Each row comes from the steps of one path. Every step used is in the known rows, and no mark comes twice. Write the path behind each row, first mark first.
Known rows:
z-v: [-0.33  0.85  2.84  5.07 -0.44 -1.37  1.06  0.29 -5.27 -0.36 -0.69  0.14
 -0.28 -2.69  1.60  1.37 -0.35  0.03  1.66 -4.16  1.05  2.81 -1.44 -1.96]
p-l-r-f: [ 0.06 -2.28  1.96  2.93 -1.17 -4.17 -2.16  0.28  4.10  3.17  0.60 -1.41
 -1.03  1.40 -0.78 -2.43 -0.59 -2.14  3.29  2.43 -1.57 -0.14  1.04 -4.28]
n-f-r-l-p-y: [ 0.21  0.99  3.38  4.76  0.51 -0.26 -0.29  3.41  1.61  4.18 -2.11 -2.63
  0.22  4.36  0.17  0.68 -1.51 -3.36  2.19  1.25 -3.45 -1.60 -0.16 -3.56]
v-z-j-r-l-p: [-0.68  2.41  1.29  1.75 -0.69 -5.14 -2.91  0.94  0.02  2.00 -0.97 -1.21
 -0.09 -4.81 -0.69  0.79  0.27 -0.78  2.73 -5.03  0.17 -0.48 -1.34  1.54]
f-r-j: [ 0.41  1.85 -1.40  1.87 -2.17  1.18 -4.32  1.80 -0.53 -3.09  2.43  0.11
  1.80  3.90  2.17 -1.36 -0.98 -1.78  1.17 -2.16 -1.97 -1.60 -1.49 -3.68]
v-z-j: [-0.89  0.82  0.23  0.95  1.25 -3.79 -1.29  0.06  2.24  0.00 -0.53 -1.99
 -0.24 -4.52 -0.07  2.30  0.29  0.47  3.59 -4.88 -0.99 -0.77 -1.30 -0.73]
y-p-l: [ 0.36 -1.38  3.86 -1.21  0.76 -0.19 -1.93  0.60  5.24  4.96  0.33  0.63
  0.79 -2.12  2.30 -3.10  0.45  2.78  2.43  0.54 -0.32 -2.60  4.77 -0.61]
f-r-l: [-0.98  1.46  1.59  5.17 -1.49 -0.17 -4.85  1.64  0.85 -1.70  1.14 -0.72
  3.21  4.04  4.23 -2.10 -1.67 -3.74  1.31  0.14 -1.97 -0.66 -1.44 -4.28]
r-l-p-j-z: [-0.43 -0.80  2.46 -0.01  0.08 -5.13 -3.24  3.11 -4.76  1.34 -1.34 -3.22
  2.19  1.42  1.97 -1.32  1.75 -0.18  0.96 -2.07  2.19  0.96 -3.41  1.62]
z-j-p-l-r-f: [-1.71  1.62  1.59 -0.75 -2.87 -1.63 -0.81  0.62  5.50  5.30  0.33 -0.37
  1.00 -0.36 -0.57 -0.23  1.68 -2.63  3.64  0.30 -0.22  1.09  4.00 -1.59]
l-r-j-p: [ 2.17  2.84 -1.52 -1.42 -3.97 -2.03 -0.74 -1.40 -3.42  1.64 -0.06 -2.67
 -1.41  2.32 -6.01 -1.57 -0.43 -1.08 -1.43 -0.56  1.57 -0.93  0.23  1.12]
j-z: [ 1.89 -1.88 -1.59  3.48 -2.16 -1.39 -1.23  1.00  1.66  2.30 -1.22 -0.94
  3.18 -3.39 -0.43 -0.04 -0.37  0.49  1.13 -2.72  0.52  1.38 -2.32 -0.85]
j-r-l-p: [ 0.58  3.06  1.78  1.44 -3.59 -2.54 -3.47  1.69 -3.56  3.20 -0.84  1.16
  0.24 -0.71 -1.32 -2.90 -0.26 -2.60 -1.57 -0.73  2.23  0.92 -0.35  3.40]
x-p-l-r-f: [-0.38  0.61  1.61  5.04 -2.05 -2.40  0.81 -4.01  4.95  2.83 -1.70  2.41
 -2.19 -0.40  0.85 -0.32 -0.38 -1.25  3.43  5.88  0.14 -1.97  1.91 -4.90]
v-z-j-r: [-0.31  1.79 -0.04  1.24 -0.62 -4.07 -1.91 -0.21  1.52  0.97 -0.42 -0.39
 -0.80 -5.32 -1.49  1.56 -0.18 -0.77  2.83 -5.16 -0.36 -0.32 -0.81  0.51]
n-f-r-l-p-j: [ 0.64 -0.03  3.03  3.24  0.66 -2.55 -0.47  3.20 -1.26  3.20 -1.46 -2.73
 -0.75  4.08 -1.32  1.59 -0.85 -3.89  1.26 -0.86 -2.93 -0.47 -1.59 -2.43]
x-p-j-z: [ 0.18 -1.23 -0.99  1.12 -1.77 -2.75  2.06 -4.41 -0.43 -0.08 -2.08  2.69
 -0.77 -1.13  0.91  2.09  1.25  0.46  2.57  0.88  2.54 -0.42 -0.95 -1.97]
x-p-l-r: [-0.32  0.13  2.06  4.07 -2.50 -1.79  0.89 -4.40  5.36  2.41 -2.34  2.82
 -2.03 -1.49  0.38  0.30  0.02 -1.15  3.07  5.89  1.03 -1.28  2.37 -4.54]
z-j-p-l-r: [-1.63  1.18  1.99 -1.74 -3.41 -0.99 -0.80  0.28  5.89  4.94 -0.26 -0.12
  1.16 -1.40 -1.06  0.44  2.06 -2.41  3.39  0.34  0.62  1.67  4.46 -1.29]
v-z: [ 0.43  0.93 -0.89  2.47  1.78 -2.83 -0.44  0.25 -0.69 -0.22 -0.72 -1.06
 -1.00 -4.20 -1.29  1.64 -0.77  1.16  2.20 -3.95 -1.04 -2.09 -1.89  0.12]
y-p-l-r: [ 0.90 -1.15  4.09 -0.44 -0.88 -1.56 -1.93 -1.54  4.60  5.66  0.01 -0.42
  0.23 -0.77  0.44 -3.88 -0.21  1.71  1.63  1.28 -0.06 -2.65  5.00 -0.12]
n-f: [ 1.55 -0.53  1.50  1.09  2.16 -1.14  2.72  2.46  0.95  3.76 -2.29 -2.35
 -2.81  0.11 -4.18  3.05 -0.71 -1.48 -0.01 -0.16 -2.36  0.02 -0.68 -1.42]
l-p-j-z: [ 0.42 -1.53  0.40 -1.22 -2.34 -3.49 -0.06 -0.45 -5.86  3.57 -0.78  0.30
  1.58  1.12 -0.32 -0.48  2.43  0.86  1.00 -2.71  2.35  0.31 -0.36  5.35]
y-p: [ 0.84  0.94  2.41 -1.57  0.48  0.58 -0.37 -1.30  1.37  3.91  0.25  0.16
  0.74 -0.78  1.41 -2.64 -0.24  3.07 -0.26 -0.49  0.25 -3.22  3.78  2.41]
j-r-l: [ 0.70  2.04  0.90  1.09 -2.72 -2.44 -3.58  1.76 -1.68  1.19 -0.47  0.63
 -0.22 -1.04 -1.43 -2.40 -0.82 -2.89 -1.38 -0.88  1.57  1.39 -1.18  0.87]

Which path is each row?
[ 1.15  1.77 -2.03 -4.10 -0.67  0.72 -2.17  5.54 -0.12  1.06  0.93 -0.32
 -0.36 -1.33 -2.35 -0.06  1.94  1.44  1.83 -2.12  0.98 -0.71  0.29 -1.79]	r-j-p-l
[-0.78  2.71 -0.38  0.69  0.13 -2.48 -0.23  0.64  1.96  2.36 -0.74 -0.95
  0.14 -5.16 -1.48  2.47  0.69  0.21  3.51 -4.50 -0.57 -1.07  0.68  0.44]	v-z-j-p
[ 0.82 -2.72  1.60 -0.29 -1.53 -3.55 -3.38  1.40  3.50  1.14  0.38 -1.90
 -1.25  0.11 -1.93 -1.68  0.42 -0.90  2.76  0.79 -0.12  0.49  0.12 -4.36]	p-l-r-j
[-1.99  1.70  3.06 -1.30 -3.36 -2.30 -3.23  0.66  2.63  2.68 -0.63 -0.42
  1.72  0.34  2.11 -1.68  1.38 -2.51  2.31 -0.64  1.51  1.59  1.28  0.45]	z-j-r-l-p-y
[-1.28  1.13  2.26  3.76 -2.14 -1.44 -4.54  1.21 -2.51 -0.52  1.09 -0.43
  3.27  5.45  4.15 -2.38 -0.39 -3.48  1.60 -0.58 -0.92 -0.93 -1.13 -1.41]	f-r-l-p-j
[ 0.93 -4.76 -1.86 -2.63 -0.82 -4.51 -0.43 -0.27 -3.69 -1.00  0.18 -0.97
  1.00  0.45 -0.69  0.94  1.72  0.38  2.05 -4.66  1.77  2.06 -2.95 -0.07]	p-j-z
[-1.01  1.21  1.22 -1.67 -3.60 -1.69 -2.06 -0.82  2.95  1.71  0.37  0.96
  0.32 -1.46 -0.23 -0.24  0.87 -2.84  0.98 -1.86  0.90  2.46  1.47  0.50]	z-j-r
[-0.78 -0.21 -0.21 -0.62 -0.80 -2.07  2.60 -4.92 -1.12 -1.17 -1.51  3.15
 -2.39  0.50  1.04  2.10  1.40  0.22  2.05  2.15  2.25 -1.10  0.18 -1.59]	x-p-j
[ 1.63 -1.22  0.33  7.04 -2.39 -2.17 -0.52  1.22 -2.00  2.01 -1.80 -0.84
  2.98 -5.22  0.74  0.84 -0.62  0.51  2.24 -5.60  1.24  3.35 -3.23 -2.32]	j-z-v
[-0.35  0.84  0.21 -0.11 -2.08 -3.19  0.90 -4.09 -2.10 -0.62 -1.74  3.50
 -2.45 -0.04  0.41  0.99  0.96 -1.13  1.47  1.78  3.05 -0.51 -0.38 -1.14]	x-p-j-r-l
[-0.95  3.34 -1.08 -1.05 -2.54  4.75  2.64  0.72  1.56  5.14 -1.19  2.02
  1.86  1.06 -0.51 -0.75  0.75  0.59  2.84  2.94  0.83 -2.22  6.05  0.63]	j-p-y
[-1.45  1.37  2.02  0.16 -1.81  1.61  0.98 -0.39 -1.49  4.60 -1.61  0.95
  1.87  3.20  2.59 -2.23  1.27  1.57  2.40  2.87  0.96 -2.65  3.53  3.60]	l-p-y
[-1.45  1.99  2.85 -1.03 -3.22 -3.22 -3.57  0.84  1.51  2.63 -0.28 -0.30
  1.19 -0.93  0.90 -1.10  1.35 -3.01  0.87 -1.77  1.56  2.46  0.49  1.18]	z-j-r-l-p
[ 1.15 -0.59  1.58 -4.89 -0.91 -2.12 -0.69 -2.34 -2.73  3.06  0.99  1.50
 -0.55  0.48 -0.30 -2.78  0.70  1.90 -0.13 -2.84  1.86 -2.07  3.28  3.97]	y-p-j-r
[-1.07 -0.07  3.03 -1.29  0.77 -4.71 -2.83  2.81 -5.38  0.61 -0.85 -2.90
  1.15  2.60  2.05 -1.31  1.79 -0.35  0.52 -1.13  2.12  0.41 -2.68  1.82]	r-l-p-j
[ 0.53  3.67 -2.03  1.60 -3.34  2.63 -3.23  2.24 -0.71 -0.75  2.18  1.19
  2.11  3.23  0.76 -1.32 -0.65 -1.99  1.09 -1.82 -1.51 -2.03  0.59 -2.48]	f-r-j-p
[ 0.47 -2.17 -1.10 -4.74 -2.12 -3.91 -0.55 -1.42 -5.71 -1.25  1.15  1.80
 -1.89  1.80 -2.37 -0.14  1.34 -1.59  0.28 -3.40  2.18  1.76 -0.79  2.17]	p-j-r
[ 0.77 -4.49 -0.44 -0.22 -1.00 -5.16  0.11 -0.18 -6.19 -1.16 -0.21 -0.88
  0.93 -0.90  0.10  1.63  1.52  0.33  2.95 -6.76  2.31  3.43 -3.64 -1.10]	p-j-z-v
[-0.29  1.55  0.21 -0.24 -2.06  2.13  0.50  2.81  3.45  6.00 -0.43  2.59
  0.79 -2.66 -2.06 -0.12  1.46 -0.49  2.55  1.68  0.49  0.03  5.23 -0.68]	j-p-l
[ 1.95 -1.42  3.89  1.06 -1.47 -2.87 -2.81  0.16  2.53  5.40 -0.14 -1.55
  0.85 -2.79  0.54 -3.44 -0.13  2.60  2.61 -2.19  0.73 -1.38  2.64 -1.59]	y-p-l-r-j-z-v
[ 2.50 -0.26 -1.93  0.99 -0.90 -2.38 -2.86  4.45 -3.91 -1.74  0.00 -2.70
  1.18 -3.16 -0.40  0.70  0.58  2.30  1.60 -7.24  1.49  1.58 -5.39 -2.89]	r-j-z-v
[ 1.36 -2.16  2.08 -1.70 -0.26 -2.97 -0.35 -1.45 -3.03  3.10  0.05 -0.46
  1.43 -1.44  1.42 -1.54  0.79  3.31  1.71 -5.19  1.86 -0.81  1.22  1.75]	y-p-j-z-v
[ 0.00  3.42 -1.88  1.47 -3.48  3.56 -2.94  2.06  0.25 -0.52  1.83  1.12
  2.69  4.48  1.97 -1.73 -0.65 -1.62  2.55 -0.79 -1.57 -2.82  1.45 -3.41]	f-r-j-p-y
[ 0.19  2.25  0.07  1.60 -3.28 -0.07  0.53  1.14  2.28  7.09 -0.14  1.14
 -0.04 -0.33 -3.45 -1.45  0.31 -1.90  2.21  2.29 -0.04 -0.74  4.84 -0.53]	j-p-l-r-f
[ 1.33  0.93 -2.13  3.67 -3.27  0.57 -4.94  2.31  0.28 -1.96  1.86 -0.34
  3.32  2.36  1.96 -1.52 -1.15 -1.62  1.74 -3.41 -1.69 -1.01 -2.61 -4.07]	f-r-j-z
[-0.73  0.82  2.64  6.67 -3.04 -2.35 -4.63  1.66 -3.73  0.21  0.26 -0.60
  4.20  3.35  4.64 -1.90 -0.56 -3.23  2.54 -2.93 -0.34  0.55 -2.37 -2.53]	f-r-l-p-j-z-v
